What can hang from each mark:
A: C T
T: A J
F: C
J: C T
B: C
H: C T
C: B H J

Known rows, with every way that one mark hangs from another:
B{C{H{T}}}: [-0.70  2.58 -1.19  2.80  1.95  2.20 -1.53  4.41 -2.46  0.78  0.16 -0.82
  0.06  2.44 -0.02  0.41  1.51 -4.04 -0.56]
H{C{J}}: [-2.52  4.09 -0.19  0.58  1.15  0.78  6.23  0.45 -2.07 -1.03 -1.88 -0.60
 -5.40 -1.07  0.62 -5.24 -1.89 -0.17  1.76]
J{T{A}}: [ 0.87 -3.23 -1.64  0.74 -0.89 -4.08 -0.44  3.45 -0.61  2.13 -0.89  1.25
 -0.47 -1.43 -0.21  1.97  3.16  2.37 -0.49]
H{C{B J} T}: [ 1.25  2.44 -1.12  0.31 -1.29  1.33  0.08  0.22  0.12 -1.05 -1.50 -1.33
 -1.43  0.59  0.70 -3.16  0.01 -2.34  1.34]
T{J}: [ 0.57  0.14 -1.09 -0.23  0.25 -1.63  2.17  5.53  0.78  3.11 -0.83  1.36
 -2.54 -1.63  0.42 -0.25  0.82 -1.50 -2.73]
J{C T}: [-1.30 -2.22  0.82  1.12  0.23 -3.60  0.82  2.99 -1.13  0.74 -1.93 -0.34
 -0.33 -1.64 -0.69 -0.25  0.47  2.07 -0.97]
F{C{H}}: [-1.74  0.88  0.54  0.27  3.61  1.01  2.44  1.74  1.33  1.80  2.43 -0.25
 -2.60 -0.44  0.80  0.89 -0.19 -2.64 -1.11]
B{C}: [-3.57  1.61 -2.83  3.59  3.09 -1.72  2.87  6.99 -2.79 -0.31 -2.16 -0.31
 -1.11  0.81 -0.57  0.90  0.07 -3.51  0.60]
C{B H J}: [-2.28  5.76 -0.96 -0.53 -0.25  5.38  2.57 -4.64  1.45 -2.33  2.69 -1.06
 -2.98  0.87  0.22 -1.78 -4.22  1.39  2.92]
F{C{B J{T}}}: [-1.15 -0.93 -2.85  0.66  2.57 -1.26  4.83  4.36  4.93  1.03  1.18 -0.23
 -2.46 -0.92  1.24  2.07 -0.46 -0.64  0.85]
A{C{B H} T{J}}: [ 0.73 -0.13  0.39 -2.61  0.18  3.58 -3.06 -1.76  2.79  0.33  1.83 -0.31
  1.68 -0.33  1.63  0.55 -3.44 -1.71 -2.24]
C{H{T{A J}}}: [ 4.39  0.04  1.59 -1.06 -1.56  2.09 -4.22 -1.09 -0.38  2.88  1.57  1.07
  0.73  0.85  0.43 -0.11  3.20 -0.72 -2.92]
B{C{J}}: [-2.85  3.90 -2.07  3.60  3.42  0.18  6.64  4.92 -1.69 -0.82 -1.73  0.12
 -2.78  0.90 -0.47 -1.23 -0.78 -1.71  1.44]
J{C{B H} T{A}}: [-1.65 -3.47 -0.25 -0.25 -1.93 -0.91 -4.83 -3.15 -1.28 -2.28 -0.25 -1.46
  2.66  0.58  0.27  1.17 -0.32  4.09  1.85]
J{T{A{C{B}}}}: [-0.81 -5.46 -1.64 -1.10 -1.66 -5.21 -2.68  2.71  0.34  0.70 -0.48  0.46
  2.14 -1.88 -0.65  4.06  1.55  2.22  0.48]
J{C{B H} T}: [-2.68 -1.30 -0.54 -0.19 -0.97  0.31 -3.11 -0.24 -0.12 -1.28  0.36 -2.19
  0.71  0.12  0.33  0.42 -1.68  2.45  1.25]
C{J{T{A}}}: [ 1.24  0.71 -0.22  0.68 -0.09 -1.31  4.92  0.41  0.70  1.22 -0.37  1.77
 -2.75 -1.11 -0.19 -1.01  1.44  3.79  0.47]
T{A{C} J}: [ 0.71 -4.96  1.18 -2.34 -1.02 -4.86 -0.93  1.40 -0.54  1.68 -1.24  2.13
  1.85 -2.03 -0.52  2.00  1.62  0.49 -2.16]

Rows:
[-0.37  1.29  2.12 -2.71 -0.95  2.02 -1.09 -3.58  1.83 -0.71  2.68 -0.70
  1.28 -0.17 -1.42  0.69 -2.24 -0.26  0.54]
A{C{B H{T} J}}
[ 1.70  0.18 -0.68 -0.53 -2.45  2.28 -6.58 -3.92 -0.11 -0.93  1.87 -0.86
  2.79  1.81 -0.24  1.90  0.60 -0.96  0.76]
C{B H{T{A}}}
[ 3.28 -2.40  1.98 -0.83 -1.84 -2.73 -2.64 -2.54  0.24  0.08 -0.31  1.24
  3.62 -0.42 -2.09  1.84  2.17 -0.48 -0.74]
H{T{A{C{B J}}}}
[ 0.78 -2.34  2.35 -0.96 -0.94 -0.89 -1.76 -2.87 -2.46 -0.16 -1.22  0.87
  1.43  0.05  0.43 -1.20  0.81  2.04 -1.38]
T{A J{C{H}}}
[ 2.42  3.12  0.33 -0.68 -2.05  4.51 -1.78 -6.64  1.24 -1.61  2.35 -0.25
  0.71  2.09 -0.08 -0.75 -0.39  1.24  1.82]
C{B H{T{A}} J}
[-3.99  1.38  1.13  0.08 -0.06  1.33 -1.53 -4.57 -1.85 -3.51 -0.07 -2.13
  0.96  0.39 -0.87 -0.89 -3.83  0.34  1.79]
J{C{B H}}
[-0.04 -4.17 -0.03 -0.56 -1.57 -3.62 -2.12 -1.14 -1.19 -1.54 -2.81  0.66
  2.78 -0.37  0.15  0.67  0.12  1.22 -0.14]
T{A J{C{B}}}
[-1.58  2.29 -2.08  2.33  2.04  2.46  2.85  2.97 -1.76 -0.25  0.15 -0.23
 -1.98  2.12  0.90 -0.72  0.77  1.21  1.69]
B{C{H J{T{A}}}}
[ 0.08  1.78  1.16 -0.66  1.29  1.58  3.00 -3.94  2.72 -1.85  0.22  0.31
  0.69 -1.22 -0.41 -0.53 -4.51 -0.28  0.07]
A{C{B J} T}
[-1.33 -0.73  1.68 -1.56  0.60 -2.70  4.33  2.19  1.35  1.59  0.54  0.91
 -1.61 -2.83 -1.49  0.41 -0.82  1.85 -0.43]
A{C{J{T}}}
[ 2.25  0.14 -0.69  0.18 -2.22  0.09 -1.69 -2.69 -1.14 -2.04 -2.16 -0.51
  0.72  0.98  0.65 -2.40  1.31 -0.69  2.06]
H{C{B J} T{A}}
[ 0.49  0.14 -2.01  0.38 -1.61 -0.53 -3.90  2.32 -1.02 -0.46 -1.88 -1.74
  0.19  0.37  0.62 -1.11  0.83 -4.19  0.57]
H{C{B} T}
[ 1.00 -0.12  4.47  0.40 -0.52  0.50 -2.99 -5.52 -3.17 -1.03 -0.44 -0.28
  2.43  0.70 -1.46 -1.61  0.59  0.59 -0.99]
J{C{H{T{A}}}}
[-0.65 -1.62  2.81 -1.13 -0.11 -3.62  2.76 -3.57 -1.66 -1.02 -0.74  1.72
  0.90 -1.85 -2.22  0.49 -0.26  2.31  0.69]
T{A{C{J}}}
[-1.34 -1.32 -0.67 -0.33 -0.33 -2.08  0.05  2.42  0.40 -0.26 -1.94 -0.23
  0.30 -0.86  0.13 -0.26 -1.48 -0.89 -1.07]
T{J{C{B}}}
[ 1.53  0.37  0.28 -0.14  1.46  2.48  0.56 -2.64  3.46 -0.04  2.75 -0.25
  0.14  1.32  1.08  1.27  0.37 -1.35  0.43]
F{C{B H{T{A}} J}}
[ 6.08 -2.86  0.68 -0.13 -1.93 -2.65 -3.27  2.35  0.10  3.61 -1.20  2.29
  2.10 -0.22 -0.19  1.05  5.19 -1.68 -3.85]
H{T{A J}}
[-3.05  5.50 -1.14  2.66  3.19  3.92  4.94  2.08 -1.97 -0.92  0.45 -0.61
 -3.09  2.07  0.31 -2.11 -1.55 -1.12  1.64]
B{C{H J}}
[-0.47 -2.72  2.06  0.02 -0.96 -1.23 -2.52 -2.54 -2.62 -0.37 -0.43 -0.29
  1.18 -0.22 -0.04 -0.39  1.19  4.46  0.12]
J{C{H} T{A}}
[ 4.26 -5.08  0.59 -1.84 -2.63 -3.82 -5.56  1.63  1.05  2.21 -0.80  1.51
  4.65 -0.54 -0.84  3.11  3.56 -1.92 -2.90]
H{T{A{C{B}} J}}
[ 1.65  4.87  0.04 -0.46 -1.30  5.56 -0.48 -4.39  2.16 -0.82  2.92 -0.81
 -0.83  1.68 -0.10 -1.36 -1.53 -0.16  1.12]
C{B H{T} J}
[-1.34  0.77 -2.05 -0.18  2.31  2.43  3.18  1.75  4.71  0.80  3.34 -1.00
 -2.85  0.28  2.11  1.25 -1.24  0.09  1.05]
F{C{B H J{T}}}
[ 1.93  0.45  2.67 -2.34  1.27  3.36 -0.76 -1.30  1.60  2.19  1.65  0.65
  0.10 -1.04  1.36 -0.95 -1.98 -1.22 -4.00]
A{C{H} T{J}}
[-1.43  0.92 -2.78  3.28  2.27 -1.22  4.53  5.59 -1.42 -0.04 -1.87  0.58
 -1.64  1.05  0.18  0.15  1.41  0.55  1.45]
B{C{J{T{A}}}}
